Each row was made from one path, in order. Every step used is in the known rows, and no mark comes twice. Write each row's path.
Known rows:
nimule, tozo, dirom, bosi, mifi, pesu: [-1.12  0.13  0.97 -2.54 -1.74  1.63 -1.24  2.98  4.30 -0.43 -3.37  4.59
 -2.04 -2.92 -1.35 -0.07 -0.33  2.58 -1.10  2.50]
dirom, mifi, tozo: [-8.98  3.31  2.97 -1.71 -1.58 -4.04 -1.00  0.38 -2.67  3.34 -1.26  3.75
 -3.10 -0.24 -1.39 -0.02  1.81 -4.04  0.16  3.22]
lodul, bosi, mifi, tozo: [-2.75  3.37  2.26 -1.73 -2.81  0.21  3.20  2.23  1.43  2.75 -1.60  5.10
 -3.46 -2.36 -2.68  3.08  0.96 -3.18 -1.90  2.68]
lodul, bosi, mifi: [-3.77  1.84  2.22 -1.68 -1.75  1.98  2.14  3.56  1.74  4.10 -1.03  6.04
 -4.01 -0.54 -5.26  1.09  2.19 -3.16 -1.18  1.71]
dirom, bosi, mifi: [-1.68 -0.48  1.70 -2.05 -1.27  1.99  0.61  5.35  0.89  4.00 -1.52  5.63
 -4.92 -1.83 -5.22  0.38  1.12 -3.32  0.53  3.46]
nimule, tozo: [-2.47  0.31  2.25 -2.33 -2.44  0.49 -0.87 -1.20  0.02  5.10 -2.45  2.67
 -5.42  2.37 -3.90  0.09  1.15 -1.50 -1.64  3.09]
pesu, mifi, tozo, nimule: [-3.39  5.72  1.75 -1.89 -2.05 -0.14  2.19  2.75 -0.24  4.94 -1.39  2.76
 -1.92  1.17 -0.84  1.64  1.10 -4.58  0.15  2.37]
nimule, tozo, mifi, dirom, bosi, lodul: [-2.06 -1.06  2.45 -2.91 -3.07 -2.44 -0.84  2.11  1.26 -1.36 -2.36  4.44
 -5.27 -3.15 -0.50  3.57  0.44 -3.54  1.95  1.37]
pesu, mifi, dirom, bosi: [-2.26 -1.75  1.94 -1.65 -1.68  2.97 -1.15  3.60 -0.43 -1.79 -2.31  4.98
 -3.73 -0.16 -3.27  3.39  2.18 -2.66 -0.09  3.09]
bosi, mifi, tozo: [-5.65  2.89  1.81 -1.58 -1.56  0.32  1.86  1.31 -0.76  5.00 -1.86  3.76
 -4.26 -1.25 -1.77  1.57  1.23 -4.35 -1.72  3.82]
pesu, mifi: [-7.08  1.44  2.16 -1.40 -2.06  2.43  0.52  2.22 -1.62  5.53 -1.57  4.36
 -4.33  3.33 -4.36 -0.03  3.19 -3.32 -0.13  1.95]
benes, lodul, bosi: [-4.83 -0.21  3.58 -1.53 -3.03  2.41  1.41  1.49  0.87 -0.75 -0.68  4.62
 -4.23 -4.96 -7.49  3.07 -0.13 -3.11  0.55 -0.22]
tozo, mifi, dirom, bosi, lodul: [-4.90 -1.00  2.38 -2.18 -2.06 -1.14 -1.15  4.39 -0.33 -2.58 -1.15  6.02
 -4.56 -2.94 -2.04  3.99  0.92 -5.14  3.51  0.59]
benes, lodul, bosi, mifi, tozo, dirom: [-5.85  2.11  3.07 -0.83 -2.48 -0.13  2.00  1.47  1.92 -2.66 -1.45  3.83
 -2.59 -8.65 -2.09  6.15 -1.30 -4.21 -1.81  0.14]
lodul, bosi: [-2.44  0.89  2.67 -1.80 -2.69  1.91  0.16  1.87  0.59  1.49 -0.88  5.62
 -3.80  1.52 -6.34  1.91  1.43 -2.02 -0.45  1.17]
mifi, dirom, bosi: [-0.45 -2.62  2.02 -1.90 -1.14  2.30 -2.75  2.33 -0.31 -3.17 -1.97  4.92
 -3.96 -0.86 -4.20  3.69  0.62 -2.34 -0.22  3.43]
bosi, lodul: [-7.54  1.02  2.64 -1.68 -1.73  1.91  0.24  1.38 -0.14  2.88 -1.06  5.56
 -4.84  0.81 -5.24  2.96  0.91 -4.14  2.75  0.06]
mifi, dirom, bosi, lodul: [-2.65 -2.04  2.56 -1.88 -1.41  2.29 -1.39  2.72  1.04 -4.23 -1.77  6.16
 -4.07 -2.66 -4.18  6.26 -0.07 -3.56  2.67  1.26]

Write each row's path:
[-7.66  0.07  1.99 -1.13 -0.88  3.06 -0.87  0.67 -1.90  0.80 -2.12  3.95
 -3.56  2.24 -2.19  2.69  3.52 -3.36 -1.60  2.51] -> pesu, mifi, dirom
[-5.39  2.90  2.14 -1.45 -3.05  0.77  1.36  0.89 -1.96  4.09 -2.11  3.50
 -3.73  1.62 -1.95  1.70  1.94 -3.30 -0.80  2.83] -> pesu, mifi, tozo
[-5.18  0.11  2.05 -2.38 -1.93 -2.28 -1.88 -1.14 -1.49  2.19 -2.34  2.12
 -5.21  0.99  0.36  0.42  2.37 -3.01 -2.65  3.10] -> nimule, tozo, mifi, dirom
[-6.31  2.68  2.02 -0.76 -2.44 -0.11 -0.87  0.43 -1.84  1.40 -2.31  3.09
 -2.45  1.87 -0.10  3.91  1.23 -3.17 -1.79  1.64] -> pesu, mifi, tozo, dirom
[-8.60  1.51  2.83 -1.70 -0.79 -4.49 -3.86 -0.89 -0.63  3.13 -2.06  2.73
 -3.20  1.36 -0.50 -0.19  1.80 -2.26 -1.70  1.97] -> nimule, tozo, dirom, mifi
[-1.57  4.74  1.76 -2.12 -1.46 -0.69  0.61  1.46 -0.23  3.13 -0.97  2.55
 -2.09  0.41 -1.82  2.12 -0.51 -4.32  0.01  2.73] -> mifi, tozo, nimule
[-2.88 -1.61  1.89 -2.17 -1.80 -1.16 -2.52  3.99 -1.54 -1.45 -1.36  4.56
 -4.42 -1.01 -2.08  1.49  1.59 -3.61  0.45  2.89] -> tozo, mifi, dirom, bosi
[-6.24  2.19  1.50 -3.05 -3.21 -0.77 -0.37  0.60  0.26  4.08 -2.39  3.41
 -3.43  1.22 -1.11 -4.25  1.88  1.54 -0.14  1.81] -> nimule, tozo, mifi, pesu
[-3.18  3.27  2.15 -1.06 -2.13 -0.63  0.91  1.91  1.69 -0.18 -1.60  4.74
 -2.15 -2.04 -0.98  5.15  0.25 -2.98 -2.94  1.51] -> lodul, bosi, mifi, tozo, dirom
[-3.76  0.20  0.90 -1.84 -0.71  3.03 -1.61  5.32  2.73 -1.62 -2.12  6.09
 -1.18 -2.47 -2.84  0.42  0.23  1.11  0.50  1.69] -> tozo, dirom, bosi, mifi, pesu
[-0.06 -1.67  1.93 -2.83 -2.88 -2.35 -2.21  1.84 -0.07 -0.26 -2.50  3.14
 -5.22 -1.36 -0.51  0.99  1.15 -2.36 -1.19  3.57] -> nimule, tozo, mifi, dirom, bosi
[-4.65  1.81  2.09 -1.03 -1.79 -0.61 -2.51 -0.84 -1.60 -0.44 -1.78  2.89
 -2.82  1.10 -1.11  4.53 -0.30 -2.97 -1.93  2.12] -> mifi, tozo, dirom
[-7.91  0.17  2.02 -1.63 -1.04 -0.95 -2.23  1.16 -2.99  0.89 -1.06  3.59
 -4.36  1.36 -1.16  1.00  2.91 -4.39 -1.03  2.30] -> tozo, mifi, dirom
[-3.19  0.09  2.05 -1.68 -1.70 -0.20 -3.12 -1.55  0.22  2.29 -2.49  2.28
 -4.12  2.51 -2.06  2.18  0.42 -1.37 -2.86  2.00] -> nimule, tozo, dirom
[ 0.16 -0.66  1.63 -2.09 -1.54 -0.27 -1.40  2.77  2.72  2.47 -2.77  3.81
 -4.49 -2.00 -1.92  1.93 -0.04 -1.81 -2.07  3.10] -> nimule, tozo, dirom, bosi, mifi
